Each row was made from one path, in order. Every step used is in the known rows, and no mark comes twice. Write each row's path.
(in the rows, 128 means zero)
Known rows
kapif, nafo: [138 152 102 108  72 166 126 115 131 156 143 108 117 149 117 115 162 156
 160 101 129 108 111 157 120 141 113 127  73 116 128 133 119 132 107 142
 121 104 108 157 162 165 103 113 107 151  98 136 146 106 115 147 123 124
 126 147 129 120 140 173 135 126 127 174 148  84 141 157 172 147 163 143
 101 129 105  69 115 138 127  97]
mezut, zozez, vonezol, rimu, kapif: [147 177 119 115 184 210 172 145 134 128 141  93 120 151 146 131 165 134
 145  99 125 109 140 155 148 144 115 154 112 116 109 147 126 173 121 128
 102 119 140 166 155 139 162 148 154 192  87 137 131 112 250 184 123  87
 111 157 130  71 221  57 126 108 115 173 149 101 145 175 156 176 185 131
 123 130  51  98 117 120 137 111]
mezut, zozez: [142 152 103  94  95 170 137 143 120 154 149 103 105 154 117 146 162 152
 158  90 132 105  93 146 145 152  96 129 116 117 116 140 119 142 110 127
 106 117 127 146 160 148 138 119 148 187  99 131 126 103 132 157 112  87
 133 134 133  99 188 101 136 122 124 172 140  82 142 159 149 157 157 132
  99 137  91 103 121 133 137  93]
rimu, mezut, zozez, kapif, nafo, vonezol: [134 156  28 106 116 183 119 132 109 134 121  91  93 142 102 120 166 129
 173 144 129 113 134 161 144 151 109 101  67 104 128 144 107 124  91 140
 131 104 128 159 165 131 121 140 142 175 104 137 140 112  88 128 119  98
 126 136 151 111 187 172 126 105 107 183 142  56 157 173 165 156 187 136
  68  54  93  79 117 144 104  97]
nafo, vonezol, rimu, mezut: [146 163  82 119 131 133 147 137 124 127 119 102  93 147 106 148 166 131
 177 170 135 116 155 154 126 145 119 116  82 108 120 140 108 151  99 113
 142 109 123 169 168 137 142 127  94 166 108 139 143 117 117 147 125  78
 125 132 115  93 141 164 120  95 119 182 167  58 139 167 153 161 206 125
 154  79  92 119 119 129 116 114]
kapif, nafo, vonezol: [134 172 115 108  84 165 111 116 127 155 139  96 105 154  98 104 165 140
 176 177 131 113 121 165 124 137 108 116  58 116 134 141 110 122  97 135
 115 104 104 160 164 137 103 114 116 153 111 143 149 110 101 140 126 131
 132 139 132 125 144 183 133 108 127 181 149  92 138 165 180 148 180 139
 112 113  85  59 119 137 120 103]
vonezol, rimu: [146 157 110 118 131 145 158 134 139 153 143 111 117 155 124 137 161 151
 158  91 129 109 132 155 122 139 115 149 105 116 109 135 116 164 112 121
 131 112 124 158 163 160 151 113 103 159  94 135 142 115 172 152 118  87
 126 143 103  85 151 124 127 121 136 172 163  68 138 160 153 167 195 137
 145 126 114 115 121 116 136 112]
vonezol, rimu, kapif, nafo: [144 172 158 122 111 160 165 124 145 138 139 107 121 145 130 114 164 145
 157  95 128 112 145 160 117 136 121 142  75 115 118 153 121 163 105 133
 126 108 122 175 170 162 111 132 108 158  86 141 145 119 178 154 136 119
 116 153 122 101 168 123 124 125 131 175 159  97 136 155 175 165 190 135
 126 106 115  65 107 126 125 117]
rimu, mezut, zozez: [144 127  69  96 121 155 134 145 107 129 134 103  98 153 112 159 165 148
 162  97 133 107 113 150 149 159 113 105 117 106 125 134 118 134 107 122
 122 115 130 161 166 150 147 126 130 190  98 131 123 102 107 163 120  73
 131 134 134  97 171 123 127 114 115 174 142  59 153 156 140 156 148 127
  93 110  88 110 117 145 122  89]
kapif, nafo, mezut: [134 188 113 120  68 157 121 110 124 154 123 106 129 163 116 130 167 150
 156  44 132 108 110 140 120 145 132 134  71 119 146 137 121 110 116 134
 125 104 116 162 155 162 101 116 119 156 102 135 141 106 107 153 129 101
 130 142 127 118 117 181 123 109 143 191 136  90 147 158 166 144 156 129
  98 139 114  67 119 137 128  94]
kapif, nafo, vonezol, rimu: [137 188 119 115  96 154 146 123 138 147 136 102 105 145 112 105 163 140
 177 169 133 115 139 163 119 131 113 143  50 116 119 144 110 147  98 130
 130 106 115 162 164 139 110 116 111 157 106 142 159 114 141 149 131 118
 124 135 120 118 145 192 125 100 125 187 160  68 130 167 178 160 218 140
 112 110  91  78 117 121 127 122]
nafo, vonezol, rimu, mezut, zozez: [142 156  82 107 116 151 149 145 112 118 126  95  88 150 111 148 165 134
 178 174 137 116 138 156 142 148 114 124  95 106 115 140 111 149 101 114
 129 122 133 164 168 125 152 131 133 194 105 136 138 114 125 167 124  65
 127 123 131 100 182 143 119  96 111 187 154  42 144 168 149 161 204 123
 108  85  77 119 120 128 121 112]
mezut, zozez, vonezol, nafo, kapif: [137 155  80 102 179 192 116 134 116 158 130  95  83 182 129 151 167 129
 166  26 137 105  91 152 170 142 109 137 115 113 102 155 132 100 118 160
  96 106 123 159 156 138 127 125 151 194  88 136 117 104 214 158 114  89
 116 148 117 100 228  92 132 103 128 182 158  80 145 186 170 161 234 146
  97 148  57 139 127 125 152 102]
mezut, zozez, vonezol: [141 138  71 104 136 202 136 136 118 150 140  94 116 162 132 136 164 145
 153  98 126 103 108 151 154 148 106 134 113 116 119 141 123 139 126 133
  98 115 127 153 149 142 158 128 151 188  98 130 132  93 195 181 111  86
 128 149 133  93 194 115 136 114 116 173 135  83 142 179 149 158 153 140
 101 153  45 105 127 132 144  93]
kapif, nafo, mezut, zozez, vonezol: [131 189  75 119  77 206 120 119 113 146 122  90 130 172 137 122 165 144
 150  43 131 107  98 140 140 149 129 145  72 119 138 146 121 126 129 146
  98 107 127 158 145 145 122 132 162 182 100 132 141  90 167 196 121  89
 127 146 148 114 175 168 127  97 125 196 125  97 147 179 162 146 158 129
  55 170  45  72 124 135 144  88]
zozez, vonezol, rimu: [146 155  70 128 141 173 158 130 137 153 136 102 126 159 138 133 164 141
 153 101 124 109 140 153 131 131 120 148  92 116 107 137 123 163 124 129
 120 108 124 158 149 154 168 124 104 156  96 132 147 105 225 168 115  88
 122 162 106  84 159 127 128 111 123 174 161  78 138 180 152 168 192 142
 153 148  64 117 123 119 145 108]
vonezol, nafo, mezut: [141 190 120 125 142 139 113 123 119 159 118 108 103 167 113 164 166 142
 153  31 137 106 124 130 131 131 131 130 106 119 117 136 120  82 114 154
 122 104 113 164 165 159 123 126 123 167  94 135 118 119 115 145 113  58
 127 138  98  76 134 137 124 109 149 189 141  93 149 167 163 142 195 130
 144 126 109 146 125 131 135 101]
kati, nafo, kapif: [162 160 113 109  91 110 132 128 133 173 142 103 109 183 119 128 158 136
 176  19 133 105 103 162 123 145 122 117 103 115 124 150 131 109  99 112
 124  98 108 164 168 133 150 117 113 166  93 140 144 105 149 151 127 137
 129 143 119  93 166  33 131 110 135 183 161  79 159 171 175 160 215 138
 140 136 110  75 124 128 146  96]
rimu, kapif, nafo, mezut, zozez, vonezol: [135 204 114 121 123 215 135 119 117 130 121  88 131 161 137 121 168 135
 144  51 130 108 116 144 139 155 131 144  80 120 143 150 129 125 129 141
  92 111 132 168 151 143 116 147 169 186  90 138 130  99 175 184 124 105
 117 154 153  99 196 107 121  99 124 191 119 123 152 174 171 153 153 126
  73 150  53  60 113 138 135  90]
vonezol, rimu, kapif, nafo, mezut, zozez: [137 231 162 122  97 185 161 129 132 132 128 104 122 158 137 136 166 142
 151  25 139 112 124 139 131 149 127 151  83 119 129 156 124 155 113 133
 116 116 137 171 163 155 113 138 161 196  92 140 136 117 162 192 136  88
 116 136 141  93 192 122 115 108 137 195 138  95 141 160 169 155 185 115
  71 125  94  66 110 121 131 112]
kapif, nafo, vonezol, rimu, mezut, zozez: [136 176  84 104  69 168 145 137 121 125 129  98  93 153 116 130 166 137
 181 174 145 117 141 158 134 144 119 123  61 105 118 150 108 146  97 130
 130 117 130 171 165 134 123 127 131 189 101 138 151 107 118 162 136  89
 123 127 145 126 179 184 119  99 109 191 154  39 141 169 156 155 211 125
  62  82  65  90 114 131 124 118]
nafo, mezut, zozez, vonezol: [139 189  75 116 140 200 129 133 110 144 118  92 125 169 128 153 166 140
 148  49 127 104 101 132 149 154 120 135 105 120 133 141 125 130 133 131
  96 115 129 150 143 138 147 133 169 195 104 131 130  96 167 184 114  75
 127 144 132  85 176 126 125  93 131 191 122 100 153 179 147 150 151 126
  97 176  50  98 129 132 151  87]
kati, zozez, mezut: [159 122 164  80 124 158 149 133 122 151 131  73 103 166 117 142 162 150
 156  84 132 105 113 135 150 154 112  89 101 116 108 107 117 118  93 123
 111  91 120 150 157 131 129 124 109 146  78 129 133  68 129 201 107  85
 126 146 118 105 121 163 133 117 130 175 129 115 165 168 139 160 155 131
 144  80 105  61 110 136 102  81]
kati, zozez, vonezol, nafo: [154 154  79 110 146 184 136 134 117 163 131  55  98 166 141 143 165 137
 152 107 134 104 124 154 151 134 137 105  90 115  97 120 114  91 113 156
 107  94 120 165 153 124 133 139 102 161  70 128 132  88 168 170 105  72
 118 157 105  79 146 162 137 120 117 177 137 100 146 187 147 160 216 147
 146 128  57 124 114 132 135  92]

Write each row's path
[134 215  82 133  88 209 155 127 126 142 124  99 130 172 151 123 167 142
 151  49 137 110 119 137 130 135 133 163  66 118 126 150 118 156 129 142
 112 114 134 162 147 148 135 131 156 182  93 129 149  95 210 205 126  77
 118 146 139 108 180 174 118  99 128 201 136  73 139 181 152 155 191 123
  64 167  46  78 120 117 146 108]	kapif, nafo, mezut, zozez, vonezol, rimu
[145 134  15 105 152 169 137 143 112 131 124  99 100 143 111 155 165 138
 159  78 127 106 124 149 150 153 107 102 121 107 121 143 118 131 105 130
 135 112 135 153 163 145 145 141 134 187 104 127 118 114 114 133 111  66
 126 145 137  78 180 122 128 119 118 173 141  48 165 161 139 161 165 132
 105  73 114 106 116 138 114  87]	rimu, mezut, zozez, kapif
[134 168  60 117 111 170 121 118 128 158 133  94 110 143  95 106 165 131
 169 146 122 112 129 163 126 136 103 119  60 115 129 140 109 123  96 144
 131  95 108 147 162 138 112 123 117 147 113 141 146 117 101 114 113 127
 126 145 129 105 160 164 127 106 122 181 145  77 156 171 182 158 190 152
 112  79 115  58 121 133 111 104]	zozez, kapif, nafo, vonezol
[145 156  20 117 139 165 164 147 122 132 123 111 102 144 130 155 167 139
 157  67 129 110 144 151 144 145 115 126 114 106 105 146 111 162 103 128
 147 115 145 159 168 146 156 139 125 183  95 129 128 122 154 149 115  53
 118 143 128  72 188 126 124 120 117 176 156  26 154 165 136 172 200 128
 110  66 113 126 114 124 115 106]	vonezol, rimu, mezut, zozez, kapif
[142 166  73 114 130 201 161 145 129 143 144 101 119 164 141 131 165 146
 152 106 129 107 120 149 143 141 116 160 104 115 106 144 118 170 127 132
 108 122 135 156 148 143 169 130 141 188  95 130 143 104 234 193 116  76
 121 151 125  90 202 115 130 115 116 176 151  67 138 181 149 170 194 138
 106 152  44 111 122 115 150 105]	mezut, zozez, vonezol, rimu
[141 159  59 103 141 173 141 140 123 159 141 102 109 148 114 141 162 143
 153  66 120 103 116 148 149 150  91 123 120 116 115 133 118 142 107 135
 121 110 129 137 159 145 135 123 151 187 100 130 121 118 146 135 107  87
 125 145 130  75 208  94 137 127 130 169 136  69 155 165 153 161 171 144
 104  98 110  98 123 130 124  92]	mezut, zozez, kapif
[143 163  30 115 142 168 155 151 117 126 121  97  94 143 107 150 167 125
 173 142 127 114 155 154 148 142 105 125  94 106 109 143 104 152  91 120
 144 113 142 157 165 124 149 143 137 192 110 136 134 126 135 145 117  60
 122 133 129  78 201 139 120 104 107 186 157  36 157 174 148 172 217 130
 114  50 100 127 119 123 109 113]	nafo, vonezol, rimu, mezut, zozez, kapif
[130 180  60  99 123 187 125 129 118 154 138  89 103 141  96 108 164 136
 172 144 125 110 127 159 142 143  91 119  70 115 126 147 108 131  92 147
 121 108 120 144 159 125 105 128 160 179 104 137 140 112 103 134 115 122
 123 135 142 108 201 158 132 110 117 185 133  74 148 171 178 156 186 143
  63  85  89  65 122 133 116 100]	mezut, zozez, kapif, nafo, vonezol
[139 160  31 127 116 151 141 127 126 134 115  97  99 138 111 118 169 123
 175 153 127 118 162 162 118 133 125 116  55 107 121 142 104 139  91 133
 157  95 122 165 166 138 124 136  98 153 109 138 152 125 131 129 127  95
 119 146 121 102 143 193 120 103 114 189 164  41 151 170 170 164 224 134
 113  43 113  95 116 126 100 115]	zozez, kapif, nafo, vonezol, rimu, mezut
[137 165  80 122  85 144 142 122 127 125 125 105  95 150 109 119 168 134
 180 175 138 118 154 161 116 138 132 121  49 106 126 148 106 149  95 127
 143 105 118 176 166 141 113 123  94 157  95 141 154 112 112 153 133  96
 127 136 125 124 133 199 118 103 114 187 167  50 137 163 167 159 214 126
 110  78  91  97 117 133 112 117]	kapif, nafo, vonezol, rimu, mezut
[151 204  90 120 150 182 134 130 108 159 113  56 111 177 147 156 168 134
 146  46 136 105 119 135 148 139 151 115  89 119 113 119 116  76 124 156
 109  90 123 172 151 125 137 139 115 166  75 130 128  90 154 181 107  50
 119 150 101  68 130 187 126 100 131 196 123 113 159 191 148 154 207 136
 139 144  52 128 117 130 135  88]	kati, zozez, vonezol, nafo, mezut
[154 217  74 120  83 173 137 134 115 161 129  94 134 172 141 134 164 138
 148  46 141 106 112 142 127 142 138 126  94 120 123 151 120 116 126 119
 103 118 128 168 148 118 191 145 165 195  96 132 150  88 172 202 119  80
 130 147 137  72 177  46 128 107 125 199 122  99 155 197 156 147 174 119
 105 157  34  84 127 129 165  85]	kati, nafo, mezut, zozez, vonezol
[146 150  70 107 123 150 159 147 121 128 130 107  97 149 129 162 166 147
 162  90 139 110 131 151 143 148 120 125 112 107 110 143 118 155 107 121
 132 118 140 168 167 148 150 134 125 191  93 130 133 114 143 171 125  55
 125 136 127  94 178 142 122 110 119 181 157  33 148 162 136 164 184 122
 102  99  88 129 117 131 130 109]	vonezol, rimu, mezut, zozez
[139 159  22 118 108 179 159 140 125 133 127 106 103 142 134 127 166 141
 161  69 134 113 141 153 134 141 122 124  78 103 107 151 109 156 100 141
 147 108 142 164 167 153 137 142 125 176  90 130 142 113 162 154 123  76
 119 145 139 102 185 173 119 123 113 180 157  23 145 165 147 165 211 132
  63  65 107  82 112 127 112 110]	vonezol, rimu, mezut, zozez, kapif, nafo
[144 158 120 110 158 125 114 128 127 168 128 106  80 179 106 149 165 136
 172   8 137 106  93 150 143 136 110 129 115 114 109 147 130  91 104 150
 122  93 106 162 171 153 107 116 114 166  93 139 115 122 149 128 120  99
 121 140  99  95 177 112 132 110 142 180 170  79 146 162 172 160 233 144
 138 129 118 141 123 127 136 103]	vonezol, nafo, kapif
[136 215 156 114 104 184 136 123 119 136 128 100 121 155 126 133 166 142
 150  38 134 109 109 142 134 160 123 133  90 118 143 151 126 131 114 135
 104 111 131 166 163 153  99 140 169 194  95 140 123 116 126 172 130 107
 123 138 145 100 188 114 123 105 136 192 122 120 151 158 174 152 148 116
  64 130  93  56 114 139 125  97]	rimu, kapif, nafo, mezut, zozez
[143 167 118 130 137 197 165 119 146 134 134  95 128 153 143 103 167 138
 148 110 126 112 152 165 121 136 130 150  67 117 120 146 123 159 119 140
 116 104 125 173 160 155 128 143 107 147  85 140 147 107 244 174 130 123
 110 166 124  97 179 119 123 112 121 176 160 102 130 170 180 167 199 142
 131 127  71  65 112 124 133 107]	zozez, vonezol, rimu, kapif, nafo
[137 204 114 113 124 165 115 134 112 157 125 105  97 169 115 170 167 146
 154  26 139 106 109 130 145 142 119 130 113 119 112 143 120  94 114 153
 112 120 127 162 161 151 121 123 158 201  91 131 116 121 116 160 115  48
 127 130 120  77 178 119 126 109 143 192 131  86 148 167 158 141 195 125
  96 130  89 141 124 127 145 104]	vonezol, nafo, mezut, zozez
[155 182 111 112  76 111 130 130 129 168 144  95 113 155 101 118 160 134
 177 181 135 111 140 168 109 130 119 111  82 118 115 145 112 116  97 110
 121 112 104 162 166 116 168 127 122 166 105 141 155 106  97 148 120 125
 136 135 123  81 153  64 134 110 120 183 148  93 143 176 174 150 194 130
 157 101  79  86 125 133 139  99]	kati, nafo, vonezol
[138 177 114 116 134 225 166 133 133 129 142  95 122 151 147 112 165 136
 150  96 129 112 133 159 140 143 123 150  78 115 114 152 121 164 118 138
 104 115 135 173 155 146 128 149 149 182  84 136 142 105 235 190 130 110
 110 156 139 101 221 113 126 110 114 177 146  94 130 179 171 168 193 138
  81 128  47  64 115 122 140 114]	mezut, zozez, vonezol, rimu, kapif, nafo
[145 175  69 104  94 175 139 129 120 168 131  51 110 149 112 108 166 127
 172 156 126 111 124 163 148 144 117  94  53 116 124 123 106 108  88 142
 130  85 115 152 161 108  91 134 115 147  97 135 152  95  87 128 110 121
 122 141 129 111 146 220 133 107 120 185 132  93 163 175 171 163 203 147
 103  75 105  51 112 135  96  95]	kati, zozez, kapif, nafo, vonezol
[141 156 148 111 118 165 133 116 136 143 141 102 121 144 115 113 164 146
 154  98 129 109 130 164 124 148 117 121  75 117 137 142 125 131 106 139
 115 102 116 169 168 163  98 129 115 149  88 143 131 109 130 136 126 135
 120 151 130 106 162 118 130 126 128 173 147 119 149 149 181 154 154 134
 118 111 115  57 112 142 118  95]	rimu, kapif, nafo
[147 223 124 132 168 199 164 138 128 126 118  95 130 163 143 151 168 127
 141  39 126 110 139 136 140 148 129 160 110 120 123 143 127 161 130 123
 104 119 145 168 153 141 164 150 164 198  92 136 126 114 228 194 124  68
 114 149 126  63 203  84 116  96 128 189 136 112 155 180 155 164 187 126
 118 142  53 103 122 117 139 104]	nafo, mezut, zozez, vonezol, rimu, kapif
[149 198  78 116  92 179 167 134 130 161 132  60 109 144 126 108 164 126
 171 157 126 115 147 162 138 130 125 120  48 114 111 129 103 127  85 135
 140  87 126 154 159 109 106 133 110 154  90 134 160 104 132 150 114 109
 118 142 121 101 152 220 126 107 117 188 148  71 158 178 163 174 236 142
 106  70  97  58 108 117 107 112]	kati, zozez, kapif, nafo, vonezol, rimu
[159 207 112 129  55 112 134 127 123 173 127 107 129 169 119 132 164 142
 155  52 137 106 117 141 103 140 141 109  89 120 131 139 121 106 110 112
 124 113 112 167 163 137 168 132 125 167  96 136 146 102 109 174 124  92
 134 142 121  71 131  73 125 109 140 195 137  96 164 174 161 139 170 121
 148 134 100  83 127 131 150  92]	kati, nafo, mezut
[141 214 119 144 125 193 161 112 138 136 119  96 141 159 146 117 169 129
 143  42 126 113 142 141 117 137 146 152  65 119 136 150 128 148 130 132
 117 104 128 177 154 153 125 145 127 158  93 141 144 111 219 179 129 101
 112 164 123  87 164 141 115  93 131 194 147 117 146 175 173 159 194 125
 126 141  74  69 114 123 134 108]	zozez, vonezol, rimu, kapif, nafo, mezut
[149 191 162 118 167 147 157 133 138 131 133  99 109 140 108 137 165 126
 169 166 124 115 159 162 125 144 108 141  94 118 118 139 117 155 101 113
 124 114 121 164 168 133 132 130 122 175 100 146 134 134 150 145 129 109
 123 137 109  76 179 100 127 102 124 179 160 112 148 165 179 169 203 132
 172  89  93  91 116 122 116 122]	nafo, vonezol, rimu, kapif
[145 182 117 116 128 141 148 131 132 148 140 106 108 152 107 130 162 137
 176 160 127 113 142 157 127 134 106 143  86 116 113 137 110 154 103 116
 128 115 117 154 162 135 142 115 111 161 111 140 148 123 143 150 122  96
 126 134 109  89 159 148 125  97 126 181 163  76 141 168 164 163 208 136
 154 112  92 117 122 119 122 119]	nafo, vonezol, rimu
[133 165  58 101  91 196 134 129 126 161 139 103 109 141 120 118 162 146
 156  76 128 105 112 155 143 144 105 128  87 115 117 143 117 138 101 148
 122 108 125 146 158 151 113 131 150 178  94 130 136 109 142 136 112 108
 123 148 145 107 194 139 134 130 125 172 138  64 146 160 167 156 170 140
  57  99 105  56 120 132 120  95]	mezut, zozez, kapif, nafo
